What can hang from each mark:
dofug: gevef savuzul vaguz
buvemu: gevef
paker: safo
golap: vaguz
tataz: mazus vaguz
gevef: dofug
tigusa: safo savuzul vovob
vaguz: buvemu dofug golap
vovob: buvemu tigusa
safo: dofug paker
mazus: tigusa
zutus: buvemu dofug

Each row was made from one small tree. Brackets hold a mark, then the marks that hang from it, in alphabetical order. Every link used is in the known rows. Write each row's tree.
In the rows, 128 means zero.
Known rows:
{tataz vaguz}: [135 103 132 106 122 133 131 138 136 110 147 125 145 105 116 141 150 128
 142 115 126 142 117 118 136 116 144 132 130 147 145 114 121 109 120 126
 121 121]
{gevef {dofug savuzul vaguz}}: [163  78  98 126 106 108  90 151 143 135 112  94 120 125 124 117 144 105
 122  79 124 115 173 145  94 149 146 146 145 105 148 169 107 152 108 103
 112 127]
{tigusa {safo dofug} vovob}: [102 107 139 110 128  81 134 127 115 126 113  99 153 132  83 112 120 161
 148 104  92 150  97 140 119 200 119 141 120 142 109 114 111 103 164 178
 161 119]
{gevef {dofug vaguz}}: [136  96 102 115 111 107  91 156 144 123 120 111 126 124 119 123 145  99
 125 102 116 113 154 149 120 122 125 129 136 107 138 164 116 169 129  92
 133  92]
{vovob tigusa}: [137 114 153 144 135 125  97 151 127 132 132 142 121  99 135 150 118 134
 143 129 123 117  95 143 120 127 113 124 115 123 129 124 152 139 120 134
 155 128]
{buvemu {gevef {dofug vaguz}}}: [141  96 104 110 114 113 101 148 139  90 128 127 129 120 104 132 137 119
 132 106 132 108 176 153  94 107 138 121 128 117 100 173 124 190 145  94
 126  88]
{buvemu {gevef {dofug savuzul {vaguz golap}}}}: [177  93  93 132 107  96  92 131 141 115 131  88 120 117 128 155 124 108
 147  73 159 107 201 153  73 118 174 128 162  85  74 175 137 160 128 110
  70 117]
{vaguz buvemu}: [139 133  99 140 149 120 139 126 140 125 111 121 155 132 125 138 126 129
 127 128 133 118  98 118 126 108 137 122 168 114 141 121 132 128 122 124
 104 126]
{tataz mazus {vaguz {dofug gevef savuzul}}}: [175  57 103 133  93 133 111 111 142 138 143 125 128  85 104 177 141  95
 169  63 152 129 132 111  96  99 138 143 141 130 178 124 119 112  36 157
  60 160]
{safo {dofug gevef} paker}: [121  79 106 117  85 110 129 142 115 141 130 104 126 137  90 101 121 103
 155  98  94 128 134 140 128 191  89 162 150 110  64 132 132 116 102 148
 109 102]
{gevef {dofug savuzul {vaguz buvemu golap}}}: [181  98  63 149 119  80  96 134 154 145 103  69 140 127 137 156 129  92
 137  73 150  97 148 141  93 110 168 135 217  72 125 162 137 142 106  98
  53 117]
{vovob buvemu {tigusa savuzul}}: [170 105 118 142 128 133  91 152 115 176 149 138 124  96  61 134 137 174
 165 106 103  95  34 156 103 132 103 137 155 146 196 111 120 117 128 130
 149 139]
{paker {safo {dofug gevef savuzul}}}: [139  65 124 150 106 119 127 148 127 170 117  91 126 119 136 131 117 110
 141  57 112 158 145 109 117 195 159 179 140 109 130 110 101 121 125 144
  84 154]
{tigusa safo vovob}: [104 130 132 124 128  92 131 112 128 100 129 117 148 130  84 119 123 165
 141 125 117 141 113 141 123 160 127 136 106 140 139 116 108 104 154 173
 160 137]
{dofug gevef}: [132 114 130 139 107 112 123 125 128 122 127 136 130 124 107 137 118  98
 137 138 134 120 149 130 123 116 116 144 111 115 132 137 123 121 107 124
 106 128]
{tataz mazus {vaguz buvemu}}: [140  85  96 127 154 122 140 118 141  98 131 129 160  96 102 148 146 147
 150  85 132 110  78 105 111  62 146 128 189 142 173 105 136 123  82 148
  89 155]
{tigusa safo savuzul vovob}: [114 127 120 125 107  96 132 110 125 105 136 111 145 134  31 105 124 181
 163 119 112 119  98 138 101 177 124 152 114 161 186 116  97  88 166 178
 155 154]
{vovob {buvemu gevef}}: [153 121 102 123 142 139 128 124 120 137 144 145 146 118 101 138 142 167
 132 108 126 119 103 150 110 103 132 107 149 136 113 122 119 141 142 126
 119 119]
{mazus {tigusa savuzul vovob}}: [134 114  99 106 134 106 128 121 147 117 122 123 128 138  68 102 115 165
 165 153 126 114  93 148 115 136  98 190 137 134 157 133 103  88 140 146
 147 161]
{vaguz {dofug gevef}}: [143 122 115 132  95 126 112 120 139 153 134 132 128 123 122 172 119  69
 150 130 145 126 130 126 139 114 105 114 115 114 127 137 128 128 102 121
 101  91]
{golap vaguz}: [124 122 105 144 129 160 123 155 123 123 148 133 149 141 118 128 143 121
 140 148 142 115 124 117 125 130 149 120 101 137 158 144 134 139 136 126
 151 117]
{dofug gevef savuzul vaguz}: [158  87 118 143  94 107 103 140 141 126 122 130 123 113  90 128 121  85
 118  88 128 143 197 131  91 133 121 179 121  98 167 136 107 114  66 121
  90 165]
{tigusa {safo {dofug vaguz} paker} savuzul}: [114  81  96 102  71 110 120 144 112 125 136  88 139 131  13  71 139 152
 162  50  68 126 102 150 100 252  84 168 165 126 149 115  90 128 129 159
 147 106]
{zutus {buvemu gevef} {dofug savuzul vaguz}}: [156  82 127  91 104  90 119 141 106 118 138 150 148 133 121 104 149 130
 123  58 133 176 180 168 103 138 186 125 164 119 144 109  96 133 115 120
  77 123]
{gevef {dofug savuzul {vaguz buvemu}}}: [174  81  79 138 126 104 102 149 151 136 101  89 145 128 116 126 141 107
 121  77 125 107 146 136  97 124 158 150 189  91 162 161 112 153 102 100
  86 119]
{paker {safo {dofug {vaguz {buvemu gevef}}}}}: [127  89  86 126 153 113 133 164 148 113 118 111 175 116 121 135 120 134
 125  42 113 162 112 119 112 145 154 135 188 110 111  99 114 178 161 112
 111 103]
{tigusa {safo paker}}: [105 121 109 127  90 130 131 105 120 106 135 103 132 135  87  90 130 154
 147  94 104 116 122 148 128 201 112 136 140 119 112 111 111 132 122 169
 144 118]
{safo dofug paker}: [120  92 110 106 108 124 129 143 115 147 127  98 126 143 114  89 131 132
 147  83  88 131 108 141 134 209 102 143 168 122  57 126 130 125 124 151
 129  96]
{tigusa savuzul}: [139 122 115 124 109 127 128 132 122 131 137 121 125 135  78 115 129 144
 153 126 123 111 110 127 109 145 125 145 136 144 172 128 113 114 141 136
 125 138]
{buvemu gevef}: [135 125 124 127 133 135 136 123 124  95 134 138 133 124 116 135 119 142
 135 130 140 125 145 130 107 111 139 114 122 134  92 137 138 149 146 134
 127 119]
{buvemu {gevef {dofug savuzul}}}: [169  90 112 134 114 123 116 129 127 115 120  99 119 126 134 129 132 137
 147 107 144  94 176 139  80 133 174 128 131 123  92 172 128 161 145 132
  96 122]
{zutus {dofug gevef savuzul}}: [149  72 148 135  90 124 112 127 121 136 130 129 125 128 134 133 125  93
 133 111 132 134 162 142 110 163 157 164 144 102 142 121 113  99 110 155
  84 144]
{mazus {tigusa safo}}: [109 130 128 124 122 131 129 103 138 109 103 123 133 113 113 116 116 148
 148 141 125 100 113 156 133 157 103 158 116  93 151 112 104 141 127 139
 153 137]
{paker {safo dofug}}: [108  96 124 126 132 126 133 154 127 159 125 101 135 125 152 121 123 133
 134  69 102 161 100 112 145 188 148 141 152 127 120 101 111 144 171 132
 134 115]
{golap {vaguz buvemu}}: [137 125  79 156 147 143 134 153 134 121 136 127 176 144 119 134 133 125
 141 146 147 107  94 109 125 105 161 116 143 127 167 136 134 132 131 121
 125 107]
{gevef {dofug savuzul}}: [162  92 111 135 108 120 107 134 132 149 108  88 110 132 142 122 138 123
 139 106 130 103 155 141 100 148 163 140 141 116 129 169 118 144 126 130
 105 129]

Write each row's tree:
[123  82 130 126  86 116 105 147 104 142 138  88 125 111  37  93 120 176
 194  77  72  95  49 158 102 252  79 153 146 137 128 106 120 130 143 189
 171 111] : {vovob {tigusa {safo dofug paker} savuzul}}
[150 100  98  81 103  72 109 149 117 109 125 133 146 131  99 107 152 127
 139  84 131 131 177 166 111  88 157  97 135 125 114 160 117 177 134  75
  93  76] : {zutus {buvemu {gevef {dofug vaguz}}}}
[172 103 109 144  89 124 111 118 139 164 120 119 121 120 128 166 117  77
 149 108 148 132 147 124 115 139 126 139 121 107 137 139 117 114  76 136
  77 130] : {vaguz {dofug gevef savuzul}}
[185 109  75 154 131  98 121 109 140 125 106  72 142 131 148 164 116 125
 162  94 167  82 153 136  82  98 204 114 201  92  62 164 160 153 140 127
  37 112] : {vaguz {buvemu {gevef {dofug savuzul}}} golap}
[120  79  97  94 103 113 114 160 128 137 129 106 133 134  89  88 136 116
 128  60  81 149 130 149 123 207  83 156 174 110  81 126 117 134 101 130
 136  94] : {safo {dofug vaguz} paker}
[152  72 135 137 100 107 122 144 113 164 110 104 124 125 111 128 114 103
 142 103 117 131 152 122 100 178 130 171 131 113 117 139 121 107  94 148
  85 145] : {safo {dofug gevef savuzul}}
[146  96  97 138  93 139  95 127 107 151 157 110 130 105  18 102 142 199
 184  75  79  87  31 183 105 199  82 142 163 136 180  95 103 123 126 169
 161 130] : {vovob buvemu {tigusa {safo paker} savuzul}}
[172 100 106 150  87  90  97 124 140 138 129 107 122 113 103 160 111  73
 133  82 153 136 195 133  91 125 134 166 152  80 127 137 130 104  67 117
  56 156] : {dofug gevef savuzul {vaguz golap}}
[179 109  80 157 111 120 124 115 151 162 108 110 147 126 127 179 114  77
 149 107 152 117 119 115 115 114 141 133 165 100 150 129 123 118  73 133
  53 118] : {vaguz buvemu {dofug gevef savuzul}}
[148  64 103 129  81 114 123 138 114 154 121  87 116 138  94  96 119 110
 152  73  97 128 150 136 104 215 115 183 156 105  78 133 120 100  78 166
  84 133] : {safo {dofug gevef savuzul} paker}
[169  94  89 139  97  90  86 135 147 149 119  78 116 119 141 145 135  89
 137  71 145 113 182 150  94 138 158 142 173  84 115 169 133 140 109 104
  74 126] : {gevef {dofug savuzul {vaguz golap}}}
[152 124  80 143 117 116 123 116 152 149 118 127 155 123 121 181 114  73
 150 127 146 115  99 121 140  90 118 114 158 106 136 127 131 128  91 116
  77  87] : {vaguz buvemu {dofug gevef}}
[181 104  78 165 110  83 110 119 149 134 108 106 152 118 104 163 107  72
 132  78 159 125 170 125  92 100 143 161 190  66 139 127 139 101  63 115
  33 153] : {dofug gevef savuzul {vaguz buvemu golap}}
[120  94 134 126  74  99 129 135 101 137 117 107 139 125  30 111 115 134
 174 110  96 106 108 132  98 199 102 169 114 133 168 123 103 111 148 164
 122 123] : {tigusa {safo {dofug gevef}} savuzul}
[111  73 118 128 101 102 109 173 140 146 133 116 137 113 111 130 121  88
 127  52 100 171 140 120 128 169 118 169 137 104 142 107 103 143 126 112
 117 118] : {paker {safo {dofug gevef vaguz}}}
[187  85 104 129 118 122  82 159 115 149 151 125 123 100  61 145 145 179
 183 108 112  63  62 179  81 109 125 113 152 143 154 153 129 164 166 121
 142 102] : {vovob {buvemu {gevef dofug}} {tigusa savuzul}}
[153 110  83 132 139 112 129 130 141  98 115 105 150 135 127 144 127 136
 146 127 143  79 127 138 104  86 158 106 167 115  97 162 138 177 162 115
  95  80] : {vaguz {buvemu {gevef dofug}}}
[151 111 101 121 107  93  92 134 142 103 135 105 128 117 123 161 126 103
 146  93 155 106 183 159  94  95 151 106 158  94  67 174 148 175 148  94
  95  78] : {buvemu {gevef {dofug {vaguz golap}}}}
[159  69 110 137 104  97 109 139 144 127 113 129 157 119 108 135 130  77
 119  85 128 142 153 143 107 140 150 174 191  77 178 113 104 113  82 128
  69 132] : {zutus {dofug gevef savuzul {vaguz buvemu}}}
[143  81 106 142 117 104 108 153 141 172 125  71 130 114 153 143 118 106
 132  13 127 177 148 123 108 195 165 158 187  91 117 103 115 127 131 133
  79 147] : {paker {safo {dofug savuzul {vaguz golap}}}}
[191 123  70 163 103 101 118 102 153 177 112  88 142 123 140 202  98  65
 162  99 176 109 126 118 115 104 152 123 191  76 116 132 151 107  72 131
  18 117] : {vaguz buvemu {dofug gevef savuzul} golap}
[109  83 127 138 109 116 133 157 130 157 125 111 133 121 132 135 115 107
 144  78 107 154 122 116 137 173 137 158 135 114 120 110 112 134 152 133
 113 117] : {paker {safo {dofug gevef}}}
[138  95 121 129 125 116 124 109 129 110 154 117 131  89 119 170 138 130
 167  76 153 116 112 118 108  74 153 125 175 130 136 111 154 109  92 147
  78 153] : {tataz mazus {vaguz golap}}
[192 136  67 151 134 116 127  99 148 146 122  93 148 127 154 204 102 109
 165  90 183 113 123 122  96 101 178  87 204  96  70 130 160 137 109 140
  39 106] : {vaguz {buvemu gevef} {dofug savuzul} golap}
[153 113  85 104 174 119 123 116 141 121 132 139 146 120  94 128 124 187
 148 131 131 119  89 174 117  98 113 154 151 124 100 125 110 116 133 129
 139 142] : {mazus {tigusa {vovob {buvemu gevef}}}}
[138 120  99 124 120 100 122 110 116 149 144 115 155 127  14 106 145 204
 162  98  96 119  51 155 105 166 116 145 144 161 203 109  81  82 161 168
 150 149] : {tigusa safo savuzul {vovob buvemu}}
[155  75  83 118  94  99 106 140 128 163 128  68 119 133 112 107 125 107
 143  31 112 143 156 149  97 223 125 164 208  84  59 126 136 108  83 146
  75 124] : {safo {dofug savuzul {vaguz golap}} paker}
[173 114  55 159 132 160 122 140 147 163 124 102 171 143 141 164 137 102
 152 117 160 109  91 105 117 133 172 108 155 119 173 141 127 136 101 132
 100 107] : {golap {vaguz buvemu {dofug savuzul}}}
[143 103 109 137 120 143 100 122 111 118 157 127 135  98  58 128 132 195
 166  77  97  95  67 186 103 169 101 111 147 125 101 102 124 156 131 166
 160 111] : {vovob {buvemu gevef} {tigusa {safo paker}}}
[174  88  61 158 131 143 122 154 135 108 131  94 164 147 125 137 139 137
 157 124 160  73 143 121  78 112 214 116 149 118 129 184 133 173 149 128
  96 104] : {golap {vaguz {buvemu {gevef {dofug savuzul}}}}}
[101  92  99 100 106 124 130 117 123 129 106  91 132 130  94  81 121 157
 168 100  90 106  98 169 136 238  73 174 156  91  84 111 105 138 122 167
 154 110] : {mazus {tigusa {safo dofug paker}}}
[149 118  95 115 159 107 127 125 125 123 151 140 153 126  84 136 136 183
 136 112 123 140  99 157 107  99 134 117 147 154  97 126 117 110 146 139
 134 132] : {tigusa {vovob {buvemu gevef}}}
[116  89  89 127 145 106 128 168 151 146 116 101 168 120 126 125 129 120
 118  41  99 169  92 114 134 163 138 144 199 102 147  98 106 155 144 111
 112 107] : {paker {safo {dofug {vaguz buvemu}}}}
[120 123 114 124 106 126 129 105 130 111 114 114 132 120  61 103 116 171
 169 139 122  84  92 152 110 172 102 179 123 115 195 113  87 127 141 149
 146 150] : {mazus {tigusa safo savuzul}}
[177 118  73 153 128  93 114 124 150 139 111  93 150 120 124 155 116 104
 124  68 152 131 143 126  92 118 152 143 209  81 140 121 137 114  77 118
  54 149] : {dofug savuzul {vaguz buvemu golap}}
